Known rows, with every step that occurs
q b: [ 0.51 -0.73  1.03  0.12 -1.75  1.91  0.45  2.70 -0.76  1.10  0.79  0.10
 -0.23  0.44  0.31 -0.38 -1.98  0.76  1.01  1.08 -0.08  0.34  0.21 -0.48
 -0.10  1.95 -0.80  0.37  0.44 -2.28 -0.50 -0.32 -1.07]
s z v: [ 1.52 -0.31  1.62  0.16 -1.54  2.15 -0.02  1.58 -0.08 -0.05 -1.53 -0.88
  0.81 -1.37  0.91  0.07 -1.41  0.87  0.61  0.41  1.15  0.79  1.56  0.20
 -1.61  0.57 -2.12  0.27  0.24 -1.06 -0.89 -0.58 -0.21]
s z y: [ 0.70  0.05  0.45  0.25 -1.43  1.17 -0.07  2.19  0.16  0.40 -1.30 -1.82
 -1.10 -0.31  0.29 -0.07 -2.08  0.35  0.40  0.16  1.63  1.22  1.99  0.25
 -1.10 -0.61 -3.21  0.47  0.16 -0.07 -1.09 -1.10 -0.69]
k b q h v z: [-0.62 -0.93 -0.52 -1.40 -3.18 -0.90 -0.97  1.14 -1.93 -0.55  1.20 -0.44
  0.12  0.76  2.43 -1.20  0.06 -0.35  1.18 -1.85 -1.32  0.41 -1.24  0.67
  0.58  3.16  1.12  0.72  0.06 -2.53 -0.84  0.27 -0.63]
s z y v h b q: [-0.52  0.27  0.31 -1.32 -0.41 -2.73 -0.19  3.29  1.04 -0.08 -1.83 -1.04
 -1.69 -1.22 -0.09  1.52 -1.30  0.22 -0.30 -0.52  1.06  1.03  0.75 -0.38
 -0.20 -0.22 -0.15  0.51  0.55 -0.32  1.11 -1.19  0.00]
s z v h: [ 1.08 -0.19  3.24 -0.49  0.24  1.56  0.00  2.39  0.26 -0.94 -1.03 -1.38
  0.66 -1.50 -0.34  0.07 -2.43  0.82  1.20  1.62  1.38  0.88  1.21 -0.63
 -1.02  1.19 -1.10  0.60 -0.08 -0.37  0.51 -0.37 -0.10]
b q h: [-1.62 -0.83  0.56  0.08 -2.32  0.81 -0.12  1.35 -0.90  1.21  1.13 -0.17
  0.20  1.76  0.50 -0.23 -0.54  0.83  0.98 -0.15 -0.13  0.54 -0.40  0.92
 -0.90 -0.09 -0.15  0.93  0.83 -2.47 -0.12 -0.45 -0.19]
h b: [ 1.89 -0.29 -1.68  0.40 -1.84  0.32  0.34  3.61  0.02  0.38  0.16 -0.19
 -0.51 -0.64  0.70 -1.39 -0.95  1.70  0.48 -0.33  0.50  0.65 -0.28  0.06
 -0.37  0.97 -1.70  0.53 -0.14 -2.50 -0.71 -0.46 -1.43]
y h: [ 0.41 -0.88 -0.99  1.13 -1.39  0.88 -0.43 -0.07 -0.19  0.11  0.94 -1.04
  1.51  0.95  0.34  0.04 -1.03  1.17  1.84 -0.06 -1.10  0.48  1.20  0.95
 -0.36 -0.60 -1.85  0.05 -0.30 -2.16 -0.92 -0.52 -0.30]
h v z s: [ 1.61  0.51 -0.41 -0.20  0.54  0.85 -1.17  3.79 -0.47  0.17 -1.35 -1.74
  2.01 -2.54  1.03 -2.01  1.04  0.28  0.67 -1.20  0.65  0.88  0.11  0.70
 -0.10  2.68 -0.46  0.49 -0.43 -1.67 -1.67 -0.16 -0.71]
b q h v: [-2.00 -0.22 -1.52 -0.34 -2.64 -0.43 -0.62 -0.86 -1.05  0.94 -0.23 -0.58
  1.01  1.08  1.19  0.06  1.08  0.28  0.90 -1.11 -1.05  0.47 -0.73 -0.01
 -0.56  0.36 -0.34  0.93  1.14 -2.44  0.04 -0.28 -0.31]
s z: [ 1.29 -0.15 -0.01  0.30 -1.94  0.95  0.07  3.88 -0.01  0.85 -0.72 -0.94
 -0.15 -0.89  1.45 -0.25 -0.72  0.58  0.85 -0.16  1.25  0.98  1.30  0.45
 -0.74 -0.78 -2.97  0.66  0.03 -1.55 -1.12 -0.90 -0.96]
y s: [ 1.85 -0.51 -1.16  1.34 -1.56  1.26 -0.17 -1.70 -0.26  0.48  0.08 -1.48
  1.42 -0.20  1.87 -0.38 -0.85  0.76  1.12  0.06 -0.18  0.78  0.82  2.23
 -0.19  0.08 -1.37  0.05 -0.37 -1.90 -1.01 -0.74 -0.05]
v y h: [-0.25  0.04 -0.09  0.88 -0.74  0.70 -0.01 -0.14 -0.19 -0.94  1.58 -1.26
  0.04  1.21 -0.68  0.06 -1.80  0.45  1.93  0.63 -0.76  0.56  2.00 -0.07
  0.45  0.86 -1.20  0.78 -1.23 -0.60 -0.29 -0.05 -0.12]
v y z: [-0.12  1.01  0.71  0.81 -0.34  1.35  0.42  0.80 -0.19 -0.37  1.13 -0.95
  0.05  0.36 -0.31  0.25 -0.50  0.98  0.72  2.20  0.21  0.52  1.33  0.42
  0.56  1.05 -0.28  0.79 -0.91 -0.08 -1.53 -0.41 -0.89]
s z v y h b q: [-0.18  0.25  0.01 -0.15 -1.69  0.03 -0.03  1.58  0.62 -2.34 -0.85  0.58
 -0.53 -0.40  0.42  1.81 -1.64  0.29  0.41 -1.47  0.43  0.53  1.74 -1.73
 -0.69  0.05 -0.27  0.77  0.31 -0.24  0.61  0.46  0.90]
y h v: [-0.03 -0.25 -2.86  0.75 -1.09 -0.29 -1.01 -2.60 -0.36 -0.31 -0.47 -1.44
  2.10  0.20  1.13  0.39  0.33  0.61  1.73 -1.27 -2.11  0.43  0.88  0.07
 -0.01  0.14 -1.83  0.02 -0.11 -2.18 -0.84 -0.34 -0.34]
h v z y s: [ 1.82  0.11 -2.28  0.78 -0.65  0.26 -1.22 -4.03 -0.04 -1.87 -1.29 -2.56
  1.70 -0.94  1.60 -0.43 -0.96 -0.28  0.51 -0.87 -1.01  0.99  1.33  1.08
  0.59  2.42 -0.42  0.23 -0.55  0.32 -1.35 -0.78  0.15]
k b q h v z y s: [-0.40 -0.63 -0.97 -0.82 -3.24 -0.95 -1.46 -4.88 -1.61 -1.40  0.01 -1.57
  0.26  1.23  2.77 -0.27 -1.08 -1.13  0.83 -2.05 -1.67  0.72 -0.34  1.70
  0.59  2.84  1.79 -0.03  0.28 -1.04 -0.74  0.02  0.44]
z v h: [ 0.90 -0.75  3.13 -0.17  1.51  1.85  0.09  1.12 -0.19 -0.81  0.29 -1.61
  1.15 -0.42 -1.18 -0.37 -2.47  1.46  1.34  2.19  0.66  0.52  0.66  0.02
 -0.91  2.54 -0.34  0.57 -0.52 -0.85  0.67 -0.10  0.00]
s z v y: [ 0.69  0.62  2.36 -0.06 -0.84  1.81  0.39  1.15  0.05 -0.96 -0.70 -1.02
 -0.37 -1.09  0.20  0.08 -1.76  0.11  0.81  1.10  1.59  0.91  2.41 -0.93
 -0.89  2.10 -1.57  0.93 -0.63  0.62 -0.25 -0.19 -0.01]
h v y s z: [ 0.93  1.65 -2.93  0.37 -1.68 -0.53 -0.37 -2.92  0.06 -1.02 -2.06 -1.83
  0.37 -1.51  2.49  0.43  0.52 -1.07  1.01 -1.04 -0.13  1.12  1.77 -0.06
  0.82  0.72 -1.76  0.82 -0.81  0.27 -0.59 -0.53 -0.15]
k h: [ 1.41 -0.71 -0.11  0.52 -3.59  1.83  0.08  1.05 -1.68  0.40  0.94 -1.47
  0.07 -0.06  1.74 -0.08 -1.37  1.13  1.38  0.57 -0.03  0.68  0.71  0.47
 -0.69  0.28 -2.19  0.39 -0.73 -2.37 -0.02  0.02 -0.76]

Rows
[ 0.41 -1.15 -1.03  0.35 -1.23 -0.36 -0.78  2.35  0.46 -2.06  0.83 -0.19
 -0.21  0.49 -0.09  0.36 -2.26  0.83  0.25 -1.64 -0.58  0.57  0.78 -0.42
 -0.15  0.22  0.13  0.56  0.19 -0.71 -0.46 -0.14  0.27]  v z y h b q
[ 0.54 -0.01  2.60  0.25  0.36  2.07  0.38  0.43 -0.39 -0.73  0.64 -1.31
  0.14  0.18 -0.88 -0.47 -2.05  0.80  0.90  1.73  0.73  0.52  1.76 -0.53
 -0.66  3.23 -0.87  1.00 -1.06  0.25 -0.12  0.06  0.16]  z v y
[ 2.00 -0.03  1.93  0.14 -0.31  1.40 -0.27 -2.04  0.39 -1.73 -1.62 -1.72
  1.72 -1.76  1.10  0.75 -2.20  0.41  1.40  1.11  0.84  0.97  1.45  0.84
 -0.63  0.79 -0.23 -0.07 -0.10 -0.30  0.47 -0.41  0.70]  y s z v h
[ 0.72 -0.40  1.88 -1.19 -0.29  0.28  0.16  5.23  0.54 -1.32 -1.24  0.08
 -0.62 -1.53  0.05  0.72 -2.01  1.13  0.11 -0.42  1.76  0.74  0.09 -1.48
 -1.23  0.41 -0.36  0.91  0.69 -0.85  1.23  0.06  0.14]  s z v h b q
[ 1.00 -0.82 -1.25 -0.19 -4.45  0.41  0.21  4.09 -1.40  0.25  0.75 -0.03
 -1.20 -0.17  2.24  0.53 -1.03  1.53  0.32 -1.47  0.21  0.52 -0.49 -0.35
 -0.78 -0.42 -1.44  0.70  0.02 -2.99  0.69  0.54 -0.58]  k h b q
[ 2.08 -0.14  1.86  0.21  0.48  2.03 -0.61  6.28 -0.42  0.51  0.03 -1.40
  1.21 -2.01  0.21 -2.28 -0.35  0.72  0.76 -0.03  1.59  0.94  0.47  1.64
 -0.49  2.12 -0.38  0.46 -0.50 -1.53 -1.82 -0.28 -0.57]  v z s
[ 0.39 -0.85 -1.44 -0.06 -1.95 -0.06  0.25  5.69 -0.21  0.85  0.35  0.24
 -0.71  0.08  1.06 -0.18 -0.55  1.56  0.01 -1.48  0.70  0.52 -0.63 -0.08
 -0.71 -0.57 -1.42  1.10  0.36 -2.40 -0.32 -0.25 -0.56]  h b q
[-0.25 -0.14  1.99 -0.45  0.58  0.56  0.00  2.07  0.34 -1.65 -0.20  0.26
  1.05 -0.61 -0.51  1.46 -1.18  2.28 -0.18  1.11  0.38  0.18 -0.61 -0.36
 -0.63  0.76  1.74  0.34  0.74 -1.10  0.32  0.16  0.13]  y z v h b q
[ 1.06  0.79 -0.28  0.12 -1.92  0.30 -0.01 -0.45  0.78 -2.76 -0.96  0.05
 -0.24 -0.78  0.24  0.53 -1.72  0.40  1.09 -0.45  0.09  0.66  1.91 -1.65
 -0.31  1.47 -0.49  0.30 -0.42 -0.24  0.25  0.26  0.18]  s z v y h b
[ 2.35 -0.56  0.21  1.09 -0.85  1.42 -0.69 -1.54  0.05 -1.45  0.19 -2.12
  1.04 -0.29  0.94 -0.67 -2.51  0.21  0.57  0.32  0.02  1.01  1.63  1.91
  0.18  1.97 -0.30  0.25 -0.74  0.26 -1.42 -0.84  0.23]  v z y s
[ 0.30 -0.98  2.11 -0.77  0.63  0.49  0.19  4.23  0.06 -1.10  0.17 -0.16
  0.11 -0.33 -0.62  0.17 -2.19  1.77  0.26  0.10  0.91  0.37 -0.57 -1.09
 -0.98  1.64  0.41  0.91  0.33 -1.39  1.32  0.31  0.27]  z v h b q
[-0.01 -0.15  1.50  0.80 -0.03  1.58 -0.07 -2.55 -0.16 -1.99  0.86 -1.16
  1.19  0.70 -0.96  0.67 -2.20  0.68  1.68  1.11 -0.72  0.35  2.34 -0.57
 -0.42  2.05 -0.56  0.38 -0.92 -0.19  0.02  0.21  0.72]  z v y h
[-1.12 -1.38  1.15 -0.91 -3.52  0.20 -0.09  1.73 -2.01  1.51  1.92 -0.33
 -1.15  2.20  1.66 -0.85 -1.40  0.52  1.35 -0.71 -0.22  0.40 -0.91  1.68
 -0.51  1.05 -0.06  0.37  0.52 -3.34 -0.50  0.03 -0.43]  k b q h
[ 0.86  0.27 -1.20  0.27  0.23  0.33 -1.73  1.11 -0.22 -0.82 -0.96 -1.69
  2.96 -1.94  0.86 -0.98  1.00  0.07  1.45 -1.71 -0.89  0.66  0.66  0.63
  0.12  1.66 -0.21 -0.13 -0.36 -1.93 -1.43  0.00 -0.11]  y h v z s
[-0.22 -0.45 -0.11 -0.83 -0.02 -2.29  0.06  3.81  0.42  0.67  0.07 -0.39
 -0.22 -0.54  0.30  0.63 -0.21  1.20  0.27 -0.20 -0.11  0.49 -0.62  0.18
  0.39  0.91  1.02  0.74  0.03 -2.16  1.18 -0.74 -0.20]  y v h b q
[-3.29  2.23  0.38 -0.41 -0.37  0.19 -0.81 -1.28 -0.86  0.25 -1.05 -0.75
  1.10 -0.20  0.03  0.71  2.64 -0.29  0.36 -0.25 -0.02  0.54 -0.34  0.35
 -0.05  1.16  1.84  0.60  0.76 -0.92 -0.74  0.23 -0.01]  b q h v y z s
[-0.09  0.38  1.50 -0.69  0.68 -1.32 -0.36  0.36  0.77  0.10 -1.50 -2.50
 -0.42 -1.26 -0.47  1.04 -1.79 -0.08  0.76  1.48  0.85  1.18  1.91  0.27
 -0.11  0.63 -0.99  0.30 -0.17  0.15  0.54 -1.66 -0.35]  s z y v h
[-0.14  0.95 -1.39  0.04 -0.13 -0.02  0.01  0.76 -0.45 -0.29 -0.14 -1.82
 -0.14 -0.16  0.29 -0.66  0.17 -0.01  1.01 -0.01 -0.24  0.67  1.03 -0.86
  0.55  2.54 -1.73  1.38 -1.20 -0.26 -0.47 -0.12 -0.80]  h v y
[-1.68  1.46 -2.23 -0.10 -3.21 -1.14 -0.55 -4.33 -0.37 -0.83 -1.47 -0.80
  0.27  0.05  2.49  0.93  0.92 -1.51  0.94 -1.71 -0.42  0.97  0.85 -0.12
  0.43  0.33  0.47  1.11  0.46 -0.18  0.46 -0.18  0.51]  b q h v y s z
[ 0.83  0.87 -0.02 -1.06 -0.16 -2.32 -0.18  1.43  1.34 -0.48 -2.20 -1.54
 -1.31 -1.75 -0.32  0.48 -1.53  0.29  0.13  0.60  0.79  1.15  1.03 -0.49
  0.13  1.27 -0.23  0.07 -0.19 -0.34  0.77 -1.44 -0.80]  s z y v h b
[ 1.96  0.05 -1.49  0.97 -2.50  0.87 -0.20 -0.78  0.13  0.07 -1.37 -1.29
  1.01 -1.17  2.85  0.22 -0.67  0.17  0.96 -0.62  0.52  1.11  1.42  1.77
 -0.27 -1.05 -2.13 -0.02  0.04 -1.19 -1.12 -1.07 -0.15]  y s z
[-1.07  0.38  0.34 -0.74 -1.26  0.15 -1.39  2.46 -0.95  0.37 -0.86 -0.78
  1.66 -0.90  0.97 -1.17  1.59 -0.27  0.58 -1.90  0.15  0.75 -1.04  0.73
 -0.45  2.28  1.53  0.76  0.88 -1.94 -0.70  0.08 -0.02]  b q h v z s
[-0.16 -0.13  1.85 -0.31  1.76 -0.99 -0.32 -0.47  0.32  0.53 -0.08 -2.84
  0.02 -0.02 -1.28  0.32 -1.91  0.61  0.81  2.08 -0.09  0.82  1.38  0.71
  0.19  1.87 -0.12  0.20 -0.50 -0.33  0.72 -1.36 -0.10]  z y v h
[-2.82  1.73  0.89 -1.46 -1.35 -0.50 -0.81 -0.73 -1.91  0.45 -0.30 -0.85
 -0.35  0.22  1.25 -0.15  2.00 -0.67  0.68 -0.75 -0.12  0.42 -0.87  1.05
  0.35  2.22  2.03  0.10  0.34 -1.92 -1.17  0.68 -0.29]  k b q h v y z s
[ 0.75 -0.07  1.82  0.92 -0.62  2.56 -0.17 -1.88 -0.22 -0.29 -0.56 -0.73
  2.29 -0.27  0.38  0.87 -0.35  1.89  0.29  1.93 -0.16  0.22  0.93  0.84
 -1.06  0.87 -0.21 -0.48  0.39 -1.27 -1.80 -0.57 -0.16]  y z v
[-0.75 -0.14 -1.45  0.33 -1.28 -0.84  0.16  3.02  0.19 -1.40  1.60  0.21
 -1.02  1.05 -0.05  0.65 -1.13  0.74  0.91 -1.24 -0.43  0.36  0.71 -0.94
  0.33  0.00 -0.32  1.20 -0.37 -1.27  0.49  0.40  0.24]  v y h b q
[-2.75  0.74 -0.97 -0.45 -1.79 -0.63 -0.25 -0.82 -1.04 -0.16  0.39 -0.80
 -0.34  1.48  0.24  0.12  0.44 -0.38  1.02 -0.61 -0.67  0.58 -0.02 -0.94
  0.21  1.97  0.20  1.66  0.12 -0.72  0.61  0.11 -0.12]  b q h v y
[-0.42  0.33 -0.50 -0.14 -1.60  0.08 -1.12 -3.28 -0.49 -1.35 -0.46 -1.73
  1.05  0.44 -0.10 -1.41 -0.90 -0.25  0.82  0.02 -1.02  0.84  0.37 -0.36
  0.11  3.67  0.48  0.58  0.09 -0.14 -0.66 -0.57 -0.79]  q h v z y
[ 0.15 -0.26  0.40  0.39 -0.55 -0.53 -0.31 -1.54  0.01  1.56 -0.52 -2.30
  0.26  0.09 -0.02  0.39 -0.72  0.57  0.32  0.92 -0.30  0.75  1.77  1.35
 -0.43  0.99 -1.09 -0.09 -0.22 -0.93 -0.76 -1.73 -0.20]  z y v
[ 0.26  0.31  0.15  0.00 -1.39 -0.67 -0.38 -0.57  0.51  1.36 -2.06 -1.97
 -0.18 -1.03  0.91  0.98 -0.63  0.03  0.22  0.16  0.55  1.07  2.44  0.92
 -0.60 -0.11 -1.87 -0.12  0.16 -0.48 -0.88 -1.91 -0.36]  s z y v
[ 1.55 -0.50  0.34  0.30 -1.16 -0.37 -0.47  1.54  0.06  0.39  0.59 -1.24
  1.67 -1.10  1.16 -0.66  0.14  0.80  0.65  0.60 -0.66  0.60  1.02  1.51
  0.75  2.72  0.69  0.35 -0.81 -1.47 -1.20 -1.32 -0.51]  y v z
[ 0.43  0.89  1.28  0.65  0.24  2.13 -0.49  2.56 -0.33  1.45 -1.05 -1.19
  1.65 -1.43  0.41 -0.40  1.06  1.38  0.33  0.89  1.09  0.64  0.38  2.24
 -0.88 -0.18 -0.57 -0.45  0.26 -2.06 -2.35 -0.52 -0.66]  y z s
[ 1.39  0.42  1.54  0.03  0.46  1.15  0.02  0.12  0.56 -1.98 -0.44 -0.20
  1.33 -1.10 -0.76  0.20 -1.39  2.34  0.33  2.20  0.17  0.30 -0.40 -0.50
 -0.37  2.14  1.52 -0.18  0.03 -1.23 -0.10 -0.02 -0.50]  y z v h b
[ 2.86  0.32  0.14 -0.15 -0.89  0.47 -0.09 -1.24  0.92 -2.36 -2.21 -0.69
  0.86 -2.49  1.35  0.11 -2.01  0.70  0.84  0.31  0.87  0.95  0.38 -0.04
 -0.46  1.40  0.21 -0.18  0.08 -0.77  0.86 -0.21  0.19]  y s z v h b
